What can hang from each mark:
q360: q164
q909: q164
q610: q164
q446: q164
q216: q164
q358: q164
q254: q164 q573
q573: q254
q164: q216 q254 q358 q360 q381 q446 q898 q909
q120: q164
q898: q164
q706: q164

Each row was made from one small tree. Brackets hold a mark, then the marks that hang from it, in the order of their numbers. Every link used is in the known rows. Write each row's tree.
In the rows, 128 means zero.
Known rows:
(q898 (q164 (q254 q573) q358 q381 q446)): [120 119 124 167  93  97 141 149 131 109 118 121 186 100 142 154 183 159
 105 113 138  99 127 151 121 118 162 119 139 125 106]
(q573 (q254 (q164 q360 q898))): [110 140 141 143 123 102 108 120 137 129 104 137 168 113 143 130 137 146
 108 119 123 127 112 130 127 120 130 131 144 140 111]
(q706 (q164 q216 q358 q898)): [124 143 133 152 127 121 112 120 154 128 100 106 194  96 137 139 171 146
 120 105 127 132 139 165 116 124 121 127 157 131 115]
(q216 (q164 q254)): [133 128 126 138 127 127 130 118 127 124 120 113 151 104 133 119 134 122
 119 109 128 115 149 130 130 153 134 131 127 143 123]
(q898 (q164 q254 q358 q360 q381 q446)): [111 132 127 165  84  81 143 135 154 119  94 122 212 116 156 154 179 146
 107 111 127  93 126 164 131 117 171 117 139 116 119]
(q254 (q164 q381 q446 q898 q909) q573): [117 127 137 137 113 127 112 144 122 109 106 120 200 105 154 143 193 192
 101 106 129 116 113 135 117 101 138 117 172 129  76]
(q216 q164): [132 132 119 130 143 139 118 113 125 129 118 110 142 113 131 119 130 119
 124 120 132 122 146 123 133 147 120 137 120 139 122]
(q573 (q254 (q164 q358 q360 q381 q898 q909))): [104 145 144 155 102  86 101 129 157 119  87 136 225 110 170 140 173 169
 106 105 116 122 115 163 115 119 134 120 168 133  94]
(q120 q164): [131 131 129 130 120 121 124 126 140 138 134 126 113 113 133 141 139 114
 117 128 124 133 132 117 134 133 132 136 129 141 119]
(q360 (q164 q216 q254 q358 q909)): [118 129 139 150 104 114 131 113 162 109  99 128 214 105 150 114 169 151
 125 105 109 126 138 168 108 134 125 106 167 138 118]
(q164 q216 q358): [131 135 126 150 120 118 127 129 141 120 113 124 170 115 144 126 149 143
 138 113 124 131 131 156 108 134 119 122 141 126 123]
(q216 (q164 q254 q358)): [133 129 123 151 121 124 129 125 131 120 120 117 172  98 138 123 139 130
 118 109 122 116 151 149 119 148 131 125 128 146 119]
(q909 (q164 q254 q358 q360 q381 q446 q898)): [101 144 143 170  89  81 125 134 152 109  98 115 242 102 160 159 184 150
 102  97 115  78 114 166 123 124 160 119 159 127  93]
(q706 (q164 q254 q446 q898)): [117 128 136 147 113 118 128 116 138 133 116 105 176  96 126 147 161 143
  99 107 127 109 140 147 125 116 145 118 156 134 115]
(q358 (q164 (q254 q573) q898)): [128 127 137 149 108 121 130 145 129 112 126 121 185  87 144 130 158 161
 101 120 128 122 121 131 123 131 162 115 141 143  99]
(q254 (q164 q216 q358 q381 q898) q573): [123 139 135 152 115 109 110 150 135  99 104 126 196  90 159 142 192 183
 119 102 122 133 110 152 107 122 129 125 164 128  79]
(q120 (q164 q360)): [126 138 132 136 112 112 128 130 150 140 113 132 145 118 140 139 144 122
 114 127 121 129 125 125 144 126 150 136 130 136 121]
(q360 (q164 q216 q254 q898 q909)): [110 130 147 145 112 119 120 107 157 108  94 110 219 108 145 118 186 150
 122  94 119 121 130 152 119 134 130 106 181 133 115]
(q898 (q164 (q254 q573) q358 q360 q381 q909)): [116 129 140 164  91  96 141 160 152 107  91 131 235 114 154 141 192 169
 110 111 137 106 123 167 136 121 173 121 152 124 105]
(q164 q216 q360 q446): [126 139 126 151 113 109 135 117 146 126  94 119 190 121 151 128 156 155
 127 109 127 117 123 152 120 122 145 120 143 115 125]
(q610 (q164 q381 q909)): [111 126 144 131 121 105 114 115 149 129 112 127 158 120 145 133 160 130
 122 122 137 115 135 135 142 131 126 135 140 123 119]
(q164 q216 q254 q358 q909): [130 134 139 157 101 110 138 136 146 115 107 126 211 110 155 117 161 158
 133  96 122 124 135 174 102 139 130 108 164 132 119]
(q898 (q164 q360 q909)): [117 131 137 136 125 126 129 134 143 133  89 121 196 143 141 122 155 136
 122 125 143 114 126 139 149 117 145 130 139 127 129]
(q610 (q164 q254 q358 q360 q381 q446 q909)): [106 128 148 165  85  79 132 124 163 123  92 131 233 106 164 142 186 157
 104 108 124  95 136 175 130 115 152 116 151 119 114]
(q610 q164): [119 121 140 131 138 117 119 113 134 136 128 133 125 118 123 126 131 114
 121 134 137 122 136 123 144 129 115 141 118 132 133]
(q446 (q164 q254 q358 q360 q381 q898 q909)): [104 130 141 154  91  90 119 153 157 116  89 141 249 110 173 138 186 165
 102 104 106 100 117 179 131 105 161 111 174 118 109]
(q120 (q164 q254 q358 q898)): [124 130 140 158  99 106 126 140 143 127 130 121 173  97 139 154 172 130
 107 105 115 122 132 144 118 129 140 118 153 144 108]

Write each row's tree:
[120 145 125 133 102  97 125 125 162 125 100 128 175 106 169 135 142 141
 110 134 118 120 121 140 138 135 172 127 125 122 110] -> (q358 (q164 q360 q381))
[117 121 133 142 109 116 132 116 150 113 124 135 163 108 130 128 145 128
 112 122 107 124 135 149 122 127 132 115 139 141 125] -> (q360 (q164 q254 q358))
[112 143 133 149 109  96 121 123 150 114  90 105 209 100 155 142 179 140
 113  97 124 103 135 148 139 151 162 127 146 126 109] -> (q216 (q164 q254 q360 q381 q898))
[108 142 148 169  98  87 126 155 145  96 106 125 232  97 151 155 186 160
 104 103 123  92 109 160 130 131 164 128 156 133  85] -> (q909 (q164 (q254 q573) q358 q360 q381 q898))
[113 133 141 165 109 111 124 132 128 115 122 113 211 104 139 145 162 141
 105  98 122  88 124 151 111 122 130 118 155 144  99] -> (q909 (q164 q254 q358 q446 q898))
[112 125 143 155 106 109 124 153 145 122  95 142 247 116 161 124 169 163
 101 106 109 104 119 175 131  99 150 111 169 131 118] -> (q446 (q164 q254 q358 q360 q898 q909))
[134 131 112 151 128 138 119 115 126 128 115 106 178 106 140 132 147 135
 113 111 125 111 153 144 114 127 118 123 125 139 115] -> (q216 (q164 q358 q446))
[116 132 128 167  87  91 136 130 153 115  91 107 234 106 166 141 196 159
 121  90 136  97 135 176 107 131 147 110 166 120 110] -> (q898 (q164 q216 q254 q358 q381 q446 q909))
[128 133 140 167 116 109 137 144 132 102 123 129 197  87 139 123 149 153
 124 105 128 109 123 153 110 145 131 131 146 147  99] -> (q909 (q164 q216 (q254 q573) q358))
[110 144 135 152 101  97 118 141 155 115  97 123 207 123 154 155 183 151
 117 111 119 116 117 164 126 118 150 120 151 112 110] -> (q164 q358 q360 q381 q898)
[115 127 144 145 109 112 142 137 146 127  92 125 206 133 141 121 157 139
 117 115 139 108 129 146 144 125 159 124 146 132 130] -> (q898 (q164 q254 q360 q909))
[119 144 126 154  99  94 112 116 154 126 109 100 176  92 161 166 200 145
 115  93 126 114 127 135 115 133 144 120 165 120  96] -> (q120 (q164 q216 q381 q446 q898))
[112 126 134 163  97  86 125 166 143 106 104 148 220  96 158 146 182 174
  97 111 112 104 108 166 135 104 171 118 156 118 103] -> (q446 (q164 (q254 q573) q358 q360 q381 q898))
[120 151 141 147 112 117 115 125 161 124  75 111 252 107 177 117 175 168
 117 104 126 126 125 156 123 130 151 114 162 129 106] -> (q358 (q164 q216 q360 q898 q909))
[125 124 135 167 110 115 139 145 119 108 134 129 192  97 132 137 148 154
 105 113 126  95 125 145 113 123 137 124 139 148  95] -> (q909 (q164 (q254 q573) q358 q446))
[120 121 131 147 107  98 138 148 131 111 122 124 149 108 132 144 165 141
 116 120 146 109 122 128 140 136 163 130 133 125 113] -> (q898 (q164 (q254 q573) q381))
[101 130 132 146 100 118 106 112 158 112  96 110 228 114 156 151 205 159
 104 105 112 108 131 162 115 103 130 101 173 121 101] -> (q360 (q164 q358 q381 q446 q898 q909))
[112 144 121 150 116 111 109 112 144 123  86  94 211 109 157 150 187 147
 108  99 128  98 134 143 136 130 152 126 144 118 105] -> (q216 (q164 q360 q381 q446 q898))
[116 133 128 152  98  93 111 119 141 124 112 135 181 102 165 140 152 165
 105 112 115 117 128 155  99 116 121 116 155 137  94] -> (q573 (q254 (q164 q358 q381 q446 q909)))
[109 131 146 152 102 103 121 122 160  92  93 113 225  93 154 133 211 174
 118  93 123 120 121 153 121 136 149 107 185 125  94] -> (q360 (q164 q216 (q254 q573) q381 q898 q909))
[133 137 137 144 102 113 135 125 151 121 104 118 206  92 166 108 146 155
 121 107 122 125 136 153 111 150 150 112 154 141 112] -> (q358 (q164 q216 q254 q909))
[124 144 123 161 113 110 129 114 164 134  85 116 211  96 149 137 162 157
 112 112 122 122 140 176 121 113 140 124 147 125 120] -> (q706 (q164 q216 q358 q360 q446))
[132 134 133 157 105 104 139 134 142 115 117 127 179 106 145 125 150 147
 134 102 119 124 131 164 103 143 132 115 147 131 123] -> (q164 q216 q254 q358)
[124 131 129 145 123 108 114 122 130 129 129 147 135 106 140 127 115 139
 113 127 116 136 127 138 108 126 110 132 131 150 112] -> (q573 (q254 (q164 q358)))
[128 132 133 133 121 133 122 119 130 123  98 122 187 113 158 115 155 169
 122 104 123 126 125 143 107 116 117 118 163 135 102] -> (q254 (q164 q216 q446 q909))
[127 124 131 159 102 119 131 139 125 116 123 113 199  84 148 138 167 172
  92 113 129 110 126 135 115 122 164 108 145 140  95] -> (q358 (q164 (q254 q573) q446 q898))
[118 136 135 137 124 100 119 117 138 132 111 148 143 116 141 120 114 140
 111 130 119 131 116 127 129 126 131 135 129 141 117] -> (q573 (q254 (q164 q360)))
[127 126 131 157  94  97 142 154 136 102 129 137 166  99 143 146 164 162
 117 115 122 120 124 156 115 133 157 120 141 126 106] -> (q164 (q254 q573) q358 q381)
[103 155 139 158 109  90 113 116 154 113  83 102 230 106 164 150 186 151
 120  94 129  87 108 150 126 131 147 129 163 117  96] -> (q909 (q164 q216 q360 q381 q446 q898))
[132 139 134 138 116 119 122 123 151 133 111 118 167 108 151 128 162 136
 129 107 128 136 136 136 122 141 127 128 157 137 112] -> (q120 (q164 q216 q909))
[119 146 128 150  97 107 110 115 156 120  88  95 239  93 185 140 195 173
 113  97 127 110 129 156 105 131 150 105 170 120  93] -> (q358 (q164 q216 q381 q446 q898 q909))
